What can hang from each mark
z163: z740
z748: z684
z526: z354 z688 z971
z818: z688
z761: z684
z971: z526
z802: z818
z684: z526
z354: z526 z748
z688: z163
z76: z802

Every row comes from one small tree of marks. The marks that hang from a mark follow it in brackets, in the order of their numbers. Every link used is in the known rows. Which tree was each row made from?
Known rows
z688{z163}: [ 0.07  0.20 -0.17  0.11 -0.04  0.11 -0.14 -0.28  0.19 -0.16 -0.09 -0.25
  0.12  0.02  0.12 -0.03 -0.03  0.05 -0.08  0.01  0.07 -0.28  0.03]
z802{z818{z688{z163}}}: [ 0.03  0.26  0.04  0.00 -0.13  0.21 -0.21 -0.41  0.06 -0.09  0.11  0.06
 -0.05 -0.11  0.31  0.04 -0.04  0.20 -0.15  0.01  0.12 -0.48 -0.07]
z971{z526{z354{z748} z688{z163{z740}}}}: [-0.27  0.30 -0.53 -0.02 -0.27  0.31  0.51  0.00  0.61 -0.23 -0.19 -0.40
  0.00  0.12 -0.06 -0.48 -0.58 -0.12 -0.45 -0.22 -0.21 -0.21 -0.13]
z688{z163{z740}}: [ 0.21  0.13 -0.21  0.18 -0.01  0.08 -0.12 -0.57  0.22 -0.16 -0.09 -0.24
  0.22  0.11  0.22  0.00 -0.17 -0.12 -0.18 -0.10  0.13 -0.32 -0.12]
z748{z684{z526{z971}}}: [-0.42  0.04 -0.17 -0.15 -0.25  0.00 -0.02  0.31  0.14  0.01 -0.36 -0.10
  0.10  0.03 -0.35 -0.26 -0.29  0.09  0.06  0.16  0.11 -0.18  0.03]
z761{z684{z526{z688}}}: [-0.48  0.21 -0.08 -0.03 -0.28  0.08  0.01  0.15  0.01  0.12 -0.22 -0.14
  0.02  0.29 -0.18 -0.17 -0.31  0.61 -0.04  0.09  0.09 -0.02 -0.16]
z526{z354 z971}: [-0.31 -0.13 -0.43 -0.38 -0.25  0.20  0.19  0.24  0.33  0.04 -0.34 -0.23
  0.13  0.00 -0.17 -0.41 -0.35 -0.11 -0.20  0.08 -0.15  0.00  0.28]
z748{z684{z526}}: [-0.33  0.14 -0.07  0.06 -0.12 -0.05 -0.14  0.13  0.12  0.02 -0.30 -0.11
  0.06  0.16 -0.31 -0.16 -0.19  0.16  0.14  0.16  0.24 -0.16 -0.15]
z748{z684{z526{z688{z163} z971}}}: [-0.46  0.39 -0.31 -0.05 -0.31  0.10  0.09  0.18  0.20 -0.09 -0.23 -0.31
 -0.06  0.06 -0.28 -0.19 -0.34  0.30 -0.27  0.12 -0.05 -0.38 -0.01]
z818{z688}: [-0.12  0.02  0.15 -0.18 -0.13  0.15 -0.15 -0.15  0.18  0.09 -0.18 -0.04
  0.15 -0.15  0.10 -0.02 -0.08  0.16 -0.10  0.04  0.17 -0.19 -0.09]
z684{z526{z354}}: [-0.41  0.13 -0.22 -0.10 -0.15  0.15  0.11  0.19  0.22  0.12 -0.25 -0.07
  0.02  0.19 -0.14 -0.26 -0.25 -0.01  0.02  0.10  0.06 -0.03  0.03]
z818{z688{z163}}: [-0.01  0.28  0.11 -0.06 -0.08  0.21 -0.16 -0.31  0.21 -0.06 -0.05 -0.11
  0.17 -0.18  0.18  0.05 -0.03  0.10 -0.15 -0.01  0.10 -0.42 -0.06]
z684{z526}: [-0.25  0.10 -0.03  0.10 -0.11  0.07 -0.09  0.02  0.08  0.08 -0.20 -0.02
  0.02  0.15 -0.01 -0.08 -0.09  0.12  0.11  0.07  0.22 -0.08 -0.06]
z526{z354{z748{z684}} z688{z163} z971}: [-0.45  0.24 -0.64 -0.33 -0.34  0.26  0.42  0.40  0.65 -0.20 -0.40 -0.50
  0.05  0.09 -0.41 -0.40 -0.43  0.03 -0.47 -0.02 -0.42 -0.30  0.02]
z684{z526{z354{z748} z688{z163} z971}}: [-0.58  0.30 -0.49 -0.20 -0.37  0.40  0.51  0.42  0.52 -0.06 -0.27 -0.24
 -0.08  0.15 -0.16 -0.29 -0.40  0.01 -0.35 -0.11 -0.37 -0.27  0.04]
z354{z526{z688{z163} z971} z748{z684}}: [-0.30  0.26 -0.53 -0.11 -0.47  0.14  0.32  0.43  0.54 -0.19 -0.33 -0.34
 -0.02 -0.12 -0.47 -0.43 -0.31  0.14 -0.42 -0.14 -0.23 -0.35 -0.07]
z76{z802}: [ 0.16 -0.08 -0.01  0.07 -0.14 -0.15 -0.30 -0.23  0.02 -0.06 -0.20 -0.01
 -0.05 -0.03  0.04 -0.05 -0.06  0.10  0.08 -0.04  0.22  0.03  0.04]
z684{z526{z971}}: [-0.33 -0.02 -0.15 -0.12 -0.24  0.13  0.03  0.20  0.11  0.10 -0.24 -0.02
  0.07  0.01 -0.07 -0.18 -0.23  0.03  0.03  0.09  0.07 -0.10  0.09]
z971{z526{z354 z688{z163}}}: [-0.35  0.42 -0.44 -0.07 -0.29  0.26  0.32  0.12  0.39 -0.15 -0.10 -0.42
 -0.11 -0.05 -0.15 -0.49 -0.45  0.16 -0.37  0.06 -0.12 -0.14  0.18]
z354{z748{z684}}: [-0.15 -0.04 -0.21 -0.05 -0.11  0.00 -0.01  0.17  0.42 -0.13 -0.42 -0.24
  0.17  0.13 -0.27 -0.19 -0.10  0.04  0.00 -0.01  0.02 -0.13 -0.22]
z761{z684{z526}}: [-0.34  0.10  0.03 -0.01 -0.17  0.04 -0.08  0.10 -0.05  0.07 -0.21 -0.02
  0.19  0.23 -0.12 -0.16 -0.22  0.35  0.23  0.09  0.21 -0.04 -0.12]
z163{z740}: [ 0.09 -0.13 -0.17  0.05 -0.05  0.03 -0.11 -0.37  0.19 -0.03 -0.24 -0.17
  0.19  0.15  0.15 -0.09 -0.21 -0.09 -0.13 -0.07  0.19 -0.09 -0.14]

Which tree is each row?
[-0.23  0.34 -0.49 -0.04 -0.26  0.22  0.35 -0.19  0.41 -0.18 -0.10 -0.41
 -0.03  0.05 -0.04 -0.47 -0.60 -0.02 -0.46 -0.05 -0.08 -0.20  0.03]
z971{z526{z354 z688{z163{z740}}}}
[-0.50  0.17 -0.25 -0.15 -0.15  0.04  0.07  0.28  0.26  0.04 -0.37 -0.15
  0.04  0.22 -0.43 -0.34 -0.33  0.03  0.03  0.19  0.11 -0.12 -0.04]
z748{z684{z526{z354}}}
[-0.56  0.14 -0.26 -0.18 -0.35  0.05  0.10  0.35  0.18  0.05 -0.36 -0.23
 -0.07  0.10 -0.39 -0.28 -0.38  0.35 -0.22  0.16  0.02 -0.16 -0.03]
z748{z684{z526{z688 z971}}}
[-0.60  0.09 -0.34 -0.18 -0.39  0.13  0.24  0.53  0.40 -0.02 -0.44 -0.20
 -0.04  0.16 -0.41 -0.27 -0.36  0.25 -0.21  0.01 -0.14 -0.17 -0.18]
z354{z748{z684{z526{z688 z971}}}}
[-0.28  0.00 -0.40 -0.19 -0.50  0.13  0.20  0.32  0.26  0.10 -0.27 -0.19
 -0.07 -0.18 -0.27 -0.44 -0.31  0.27 -0.40 -0.03 -0.06 -0.03  0.13]
z354{z526{z688 z971}}
[-0.49  0.34 -0.37 -0.05 -0.34  0.20  0.25  0.36  0.42 -0.15 -0.31 -0.27
 -0.02  0.12 -0.29 -0.19 -0.30  0.19 -0.22 -0.03 -0.19 -0.40 -0.15]
z354{z748{z684{z526{z688{z163} z971}}}}
[-0.67  0.06 -0.48 -0.33 -0.41  0.34  0.52  0.60  0.51  0.08 -0.41 -0.15
 -0.10  0.18 -0.25 -0.37 -0.44  0.07 -0.31 -0.06 -0.30 -0.03  0.01]
z684{z526{z354{z748} z688 z971}}
[ 0.35  0.15  0.11  0.11 -0.16 -0.02 -0.34 -0.82 -0.07 -0.20  0.13  0.23
 -0.11 -0.07  0.45  0.14 -0.16  0.02 -0.14 -0.22  0.24 -0.46 -0.19]
z76{z802{z818{z688{z163{z740}}}}}
[-0.48  0.08 -0.25 -0.14 -0.36  0.18  0.14  0.25  0.15  0.12 -0.25 -0.14
 -0.10  0.07 -0.12 -0.19 -0.31  0.30 -0.23  0.08 -0.02 -0.07  0.05]
z684{z526{z688 z971}}
[-0.39  0.38 -0.48 -0.09 -0.30  0.32  0.48  0.28  0.60 -0.21 -0.21 -0.42
 -0.10 -0.02 -0.17 -0.49 -0.43  0.07 -0.35 -0.09 -0.26 -0.15  0.02]
z971{z526{z354{z748} z688{z163}}}
[-0.36  0.49 -0.21  0.17 -0.19  0.05 -0.04  0.00  0.19 -0.09 -0.17 -0.30
 -0.11  0.20 -0.24 -0.06 -0.23  0.37 -0.20  0.12  0.09 -0.37 -0.16]
z748{z684{z526{z688{z163}}}}
[-0.47  0.45 -0.53 -0.13 -0.31  0.21  0.43  0.39  0.63 -0.27 -0.30 -0.50
 -0.05  0.03 -0.45 -0.58 -0.49  0.11 -0.35 -0.02 -0.22 -0.24 -0.05]
z971{z526{z354{z748{z684}} z688{z163}}}
[-0.20  0.06 -0.34  0.03 -0.40  0.17  0.24  0.33  0.46  0.02 -0.31 -0.17
 -0.09  0.01 -0.24 -0.34 -0.19  0.26 -0.30 -0.18 -0.06 -0.01 -0.18]
z354{z526{z688} z748}
[-0.37  0.04 -0.44 -0.22 -0.26  0.25  0.33  0.27  0.56  0.02 -0.38 -0.34
 -0.04  0.20 -0.18 -0.30 -0.28  0.15 -0.34 -0.09 -0.26  0.04 -0.09]
z526{z354{z748} z688}
[-0.47 -0.08 -0.56 -0.42 -0.38  0.32  0.45  0.47  0.60  0.02 -0.44 -0.34
  0.01  0.07 -0.25 -0.42 -0.42  0.06 -0.45 -0.08 -0.40  0.01  0.07]
z526{z354{z748} z688 z971}
[-0.41  0.45 -0.43 -0.01 -0.19  0.12  0.21 -0.13  0.35 -0.10 -0.23 -0.33
  0.00  0.36 -0.26 -0.27 -0.53  0.05 -0.38  0.00 -0.01 -0.37 -0.22]
z748{z684{z526{z354 z688{z163{z740}}}}}
[ 0.14  0.20  0.06 -0.02 -0.06  0.18 -0.12 -0.61  0.23 -0.08 -0.06 -0.09
  0.26 -0.06  0.30  0.08 -0.18 -0.09 -0.26 -0.13  0.15 -0.47 -0.21]
z818{z688{z163{z740}}}
[-0.51  0.12 -0.48 -0.21 -0.35  0.27  0.47  0.47  0.58 -0.06 -0.32 -0.33
 -0.09  0.02 -0.28 -0.56 -0.46  0.13 -0.29 -0.06 -0.21  0.09  0.00]
z971{z526{z354{z748} z688}}
[-0.50  0.12 -0.14 -0.21 -0.19  0.12  0.12  0.26  0.09  0.11 -0.28 -0.07
  0.16  0.30 -0.26 -0.37 -0.38  0.22  0.13  0.10  0.04  0.01 -0.01]
z761{z684{z526{z354}}}
[-0.20  0.40 -0.25  0.11 -0.26  0.17  0.10 -0.06  0.24 -0.19 -0.04 -0.39
 -0.10 -0.12 -0.03 -0.32 -0.30  0.29 -0.27  0.03  0.01 -0.19  0.08]
z971{z526{z688{z163}}}
